What can hang from each mark:
mamom: bomi duza neku
veba: bomi dopar duza geti
nerima: duza geti
bomi: mamom veba
duza: dodu nerima veba
dodu: duza
neku: mamom
dopar: veba
geti: veba

Every row comes from one small tree of marks. The marks that hang from a mark follow it in brackets, in alphabetical order. Every link used is in the known rows. Which tree was each row made from?
Known rows:
bomi(mamom(neku) veba(dopar duza(dodu nerima) geti)): [-2.57 -0.50  4.18 -1.35  6.27  3.58  1.38 -1.09  0.13  3.98  1.31  2.72
  3.25 -2.31  0.54  2.82 -1.41  0.30 -0.55  4.08 -3.44  1.12 -5.13 -0.73]
mamom(bomi duza neku): [ 2.16  1.11 -2.08  0.42  6.42  1.06 -3.87 -4.44  1.96 -6.33 -4.34 -0.42
  2.14 -0.37  3.71 -0.66 -1.21  5.34  3.63 -0.96 -0.29 -5.59 -5.93  4.52]
duza(dodu nerima(geti) veba(bomi dopar)): [ 0.82 -3.65 -0.07 -1.83  2.48 -1.84  1.06  3.85 -2.78  6.81  1.27 -4.80
  1.42  0.30  5.35 -3.36  3.20  4.19 -1.54 -1.79  2.27  0.16  0.64  2.14]
duza(dodu nerima veba(geti)): [ 0.80 -4.24 -3.70 -1.71 -0.03 -1.84 -0.11  0.66 -1.06  4.87  2.60 -1.68
 -0.53 -0.98  4.24 -4.93 -0.16  5.51 -1.20 -2.59  4.45 -0.49  3.01  5.33]
mamom(bomi(veba(dopar)) duza(dodu nerima(geti))): [-1.77 -0.37 -1.99 -0.99  6.69 -0.01 -0.59  0.81 -0.22  2.18 -0.24 -2.20
 -1.80  1.68  4.11 -2.10  1.66  3.75  2.14 -0.22  1.96 -2.29 -8.64  3.91]
dodu(duza(veba)): [ 1.48 -0.67 -6.92 -0.53 -5.05  1.73  0.98 -1.51 -1.54 -2.19  3.86 -1.19
 -3.42  0.40  0.57 -1.44 -7.04  3.46  0.75 -0.95  0.31 -1.47 -0.65  3.69]
mamom(bomi(veba(duza(dodu nerima) geti)) neku): [ 1.08  0.27  1.34  0.72  7.79  1.05  0.04 -4.31  1.80  1.50 -1.12  0.59
  6.84 -1.36  5.81 -2.38 -1.15  2.01  1.80 -0.26 -2.18 -6.04 -5.47  3.17]
mamom(duza(nerima) neku): [ 0.20 -0.51 -3.44 -1.33  4.56  0.74 -3.58 -2.44  1.38 -3.72 -2.30 -2.66
 -0.73 -2.75  1.72 -1.17  0.49  6.54  2.27 -1.16  1.34 -4.53  0.04  1.61]
geti(veba(bomi dopar duza(dodu))): [-1.85 -0.96  2.51 -2.24  4.68 -2.42 -1.84  2.19 -1.21  1.94  1.19  1.53
  0.89  0.83 -0.85 -3.00 -2.60  1.12 -0.67 -0.36 -2.39  2.81 -4.64 -5.19]
geti(veba(dopar duza)): [-1.22 -0.31 -0.48 -1.95  2.73  0.23 -2.59  1.33 -1.53  0.63  3.28  1.25
 -1.35  1.61 -3.17 -2.98 -3.03  1.54 -0.11  0.24 -1.26  3.48 -3.56 -3.45]
dopar(veba(bomi(mamom) duza(dodu nerima) geti)): [-1.62 -2.20  3.16  1.65  1.34 -2.77  0.28 -1.91 -0.66  2.48  0.18  1.49
  2.45 -1.24 -0.92  1.88 -5.82  4.39 -1.12 -0.32 -0.48  0.33 -0.87 -1.22]
dopar(veba(bomi duza(dodu nerima) geti)): [-0.88 -2.54  2.40  2.46  2.34 -4.18 -0.23 -2.00 -0.22  3.25  0.82  1.26
  1.70 -0.74  0.22 -0.21 -4.79  4.83 -0.82 -1.45 -0.89  0.04 -0.29 -0.28]
geti(veba(bomi(mamom) dopar duza(dodu nerima))): [-3.68 -0.80  3.48 -3.80  3.42 -1.08  0.19  2.22 -1.38  2.93  0.65 -0.18
  2.17 -0.63 -1.28 -1.04 -1.95  1.46 -0.87  0.54 -0.97  1.81 -3.89 -6.40]
dopar(veba): [ 1.36 -2.57 -3.86  0.54 -3.29 -0.86 -1.22 -2.15 -3.06 -2.49  1.06 -1.84
  0.34  1.60 -3.88 -1.27 -7.72  3.17 -1.33 -1.97  2.47  0.21  0.56  3.07]
bomi(mamom(neku)): [ 0.38 -1.14 -2.41 -1.51 -0.59  2.84 -0.43 -1.82 -2.29 -5.78 -3.00 -2.69
  3.16 -2.33 -2.45  2.49 -5.57  1.63  0.80  0.80  0.43 -2.33 -0.79 -0.80]
neku(mamom(duza(dodu nerima(geti) veba(bomi)))): [ 4.56  2.27 -2.34 -1.20  0.63  0.66 -3.35  1.41 -1.46 -0.51 -1.03  0.56
 -3.90  0.60  0.21 -0.85 -4.97  4.34  2.50  5.13  4.99  0.62 -0.03  0.33]
duza(nerima veba): [ 2.63 -2.94 -4.29 -3.13 -3.08  2.46  0.35 -1.17 -0.84  2.28  3.41 -5.55
  2.26 -0.17  0.09 -3.75 -2.15  5.51 -0.40 -2.22  5.90 -1.45  3.83  3.91]
geti(veba(bomi(mamom) dopar)): [-0.13 -0.18  3.32 -2.65 -0.83 -0.44 -0.44  1.00 -3.03  0.48  0.48 -2.61
  4.92  1.15 -3.13 -2.48 -5.65 -0.91 -1.48  0.35 -0.93  2.50 -4.86 -3.98]
dodu(duza(nerima veba(bomi))): [ 0.34 -0.83 -3.77 -1.62 -4.84  0.68  3.44 -1.88 -0.74  1.07  3.11 -4.63
  0.26 -1.32  2.20 -1.51 -5.01  4.40  0.63 -1.62  0.65 -3.52  0.19  1.90]
nerima(duza(dodu veba) geti): [ 1.70  0.56 -6.88  1.92  1.03  1.64 -3.59  6.82 -3.13  0.62  1.69 -0.27
 -7.41  3.51  2.92 -2.14 -4.28  4.62  2.24  0.85  0.58 -2.51  1.09  4.53]
mamom(bomi duza(dodu veba(dopar geti)) neku): [ 2.84  0.00  0.36  0.41  8.10  0.11 -4.28 -2.87  2.44 -2.01 -3.02  3.70
  1.39  0.63  7.39 -1.74  1.74  6.31  1.40 -0.46 -0.92 -2.15 -6.27  8.92]
duza(dodu nerima(geti) veba(bomi(mamom(neku)) dopar)): [ 0.28 -2.87  1.13 -2.61  2.50 -0.23  1.24  3.45 -2.65  5.78 -0.35 -4.05
  3.26 -0.88  5.40 -1.30  2.97  3.89 -1.79 -0.44  1.92 -0.85  0.64  1.49]
mamom(bomi(veba(dopar duza(dodu nerima))) neku): [ 0.31 -0.20  1.60 -1.50  8.09  1.92  1.37 -3.37  1.00  0.72 -1.85 -0.71
  6.71 -0.90  4.84 -1.15  1.23  1.85  1.25  0.04 -2.41 -4.84 -6.34  2.79]

Which tree is each row?
[-0.56 -0.20  3.44 -1.66  3.50 -0.93 -1.86  1.03 -0.82  1.70  1.99  0.43
  2.38  1.16 -2.20 -2.71 -3.73  0.97 -0.22  0.08 -2.69  2.87 -4.68 -5.36] -> geti(veba(bomi dopar duza))
[ 3.09 -1.66 -4.68 -0.53 -1.91  2.52 -1.14  1.24 -1.93  4.11  4.12 -5.79
  0.67  0.94  1.56 -4.21 -1.46  4.73  0.29 -1.59  5.43 -2.00  3.70  3.22] -> duza(nerima(geti) veba)
[ 0.24 -0.59  3.19 -0.17 -0.24  3.81  1.34 -1.12 -2.27  1.94  2.87 -0.73
  3.57  1.00 -3.57  1.46 -6.69 -2.32 -1.13  3.79 -2.02  4.09 -6.97  1.27] -> bomi(mamom veba(dopar geti))
[-0.01 -0.31 -4.97 -0.14 -3.45  1.48  3.04  0.68 -2.54  2.32  4.50 -4.19
 -3.43  0.00  2.56 -1.26 -1.77  3.89  0.56 -0.60 -0.26 -1.67 -0.19  3.13] -> dodu(duza(nerima(geti) veba(dopar)))
[ 5.37  2.76 -0.24 -0.09  2.03  0.85 -2.66 -0.99 -0.49 -2.30 -1.95  3.29
 -2.49  1.95  0.98 -0.15 -4.82  3.88  2.72  5.69  2.68  2.13 -4.87  4.51] -> neku(mamom(bomi duza(dodu veba(dopar geti))))
[ 4.38  2.25 -0.80 -1.28  1.23  0.64 -2.54  1.76 -1.66  0.01 -0.85  0.45
 -3.72  0.65  0.14 -0.27 -3.49  4.22  2.13  5.50  3.99  2.00 -0.99  0.64] -> neku(mamom(duza(dodu nerima(geti) veba(bomi dopar))))
[ 1.43 -0.10 -0.13  1.00 -3.82  0.73  2.50 -1.66 -1.16  0.05  2.84 -0.73
  0.07 -0.01  1.48  0.71 -6.20  2.46 -0.20  0.82 -3.49  1.06 -3.51  2.97] -> dodu(duza(veba(bomi(mamom) dopar geti)))
[ 0.00 -1.33  5.54  3.23  6.18 -3.04  0.38 -2.67  2.31  3.93  0.94 -1.16
  3.56 -2.83  1.51  0.22 -2.29  4.38  2.45 -0.42 -4.03 -0.40 -2.11 -4.42] -> veba(bomi duza(nerima) geti)
[-2.48 -2.97 -1.14  2.04  6.67 -3.31 -0.63 -0.22  0.60  2.67  1.52  1.74
 -3.87 -2.62  2.09 -0.48  0.24  5.21  2.15 -0.98 -1.68  0.42 -0.40 -1.60] -> veba(duza(dodu nerima) geti)
[ 0.76 -4.53 -2.40 -4.22 -0.23 -1.68  1.03  0.82 -1.09  3.98  0.49 -4.30
  2.97 -1.23  3.84 -3.98 -0.64  5.39 -1.32 -3.21  5.06 -2.14  2.50  2.19] -> duza(dodu nerima veba(bomi))
[ 0.83  0.16 -4.12  0.16 -3.97  0.71  2.54 -0.09 -1.65  2.44  3.64 -4.70
 -0.85 -0.56  3.28 -1.79 -4.50  3.98  1.02 -1.29  0.33 -3.99  0.22  1.38] -> dodu(duza(nerima(geti) veba(bomi)))
[ 2.48 -2.26  8.06  3.57  3.69 -4.26  1.43 -1.74 -1.18  2.09 -0.58 -3.31
  5.48 -0.05  0.98 -0.48 -1.67  0.45 -0.16  0.03 -7.01  4.27 -6.00  0.27] -> veba(bomi dopar geti)
[ 4.43  1.79  0.57 -1.35  1.08 -0.08 -2.12  0.22 -0.85  0.07 -0.98  1.37
 -2.73  0.13  0.10 -0.35 -3.97  4.30  1.81  5.47  3.26  2.76 -1.34  1.56] -> neku(mamom(duza(dodu nerima veba(bomi dopar geti))))
[ 5.00  3.56 -1.86 -0.13  0.91  1.49 -2.22 -2.10 -0.92 -5.30 -2.80  0.42
 -1.85  1.14 -1.81  0.55 -6.94  3.22  4.31  5.22  3.20 -0.18 -4.63  1.59] -> neku(mamom(bomi duza))
[-0.13 -1.61  3.64  3.93  7.35 -1.18 -0.79 -1.04  0.32  1.15  2.40  2.69
 -2.68 -0.25 -0.73  1.83  0.71  3.24  1.69  1.62 -6.95  5.99 -4.70 -0.33] -> veba(dopar duza geti)
[-0.81  2.04 -3.57  1.54  1.99 -1.40 -3.48  7.88 -3.58  1.83  0.46 -1.05
 -5.05  3.09  2.38 -4.05 -5.80  1.91  2.06  0.50 -1.39 -3.45 -1.67 -1.43] -> nerima(duza(dodu) geti(veba(bomi)))
[ 6.52  3.07 -2.05  0.21 -0.88  2.24 -4.62 -1.14 -0.52 -2.99  0.30  2.76
 -3.87  1.37 -2.40 -0.53 -8.02  3.83  2.73  6.08  3.61  2.94 -1.07  2.65] -> neku(mamom(duza(veba(geti))))
[ 1.44 -1.04  5.26  4.50  6.33 -2.95 -1.72 -2.57  2.11  1.26  0.63  1.68
  2.50 -1.45  0.59  0.56 -4.81  3.23  2.61  0.31 -5.48  1.37 -3.78 -3.85] -> veba(bomi duza geti)
[ 0.06  0.20  1.37 -0.01  4.87  1.08  0.15 -3.10  1.70  1.85  1.02 -2.43
  1.74  1.45  1.96 -1.75 -0.46  3.65  2.34  0.32  0.34 -1.18 -9.04  5.01] -> mamom(bomi(veba(dopar geti)) duza(nerima))
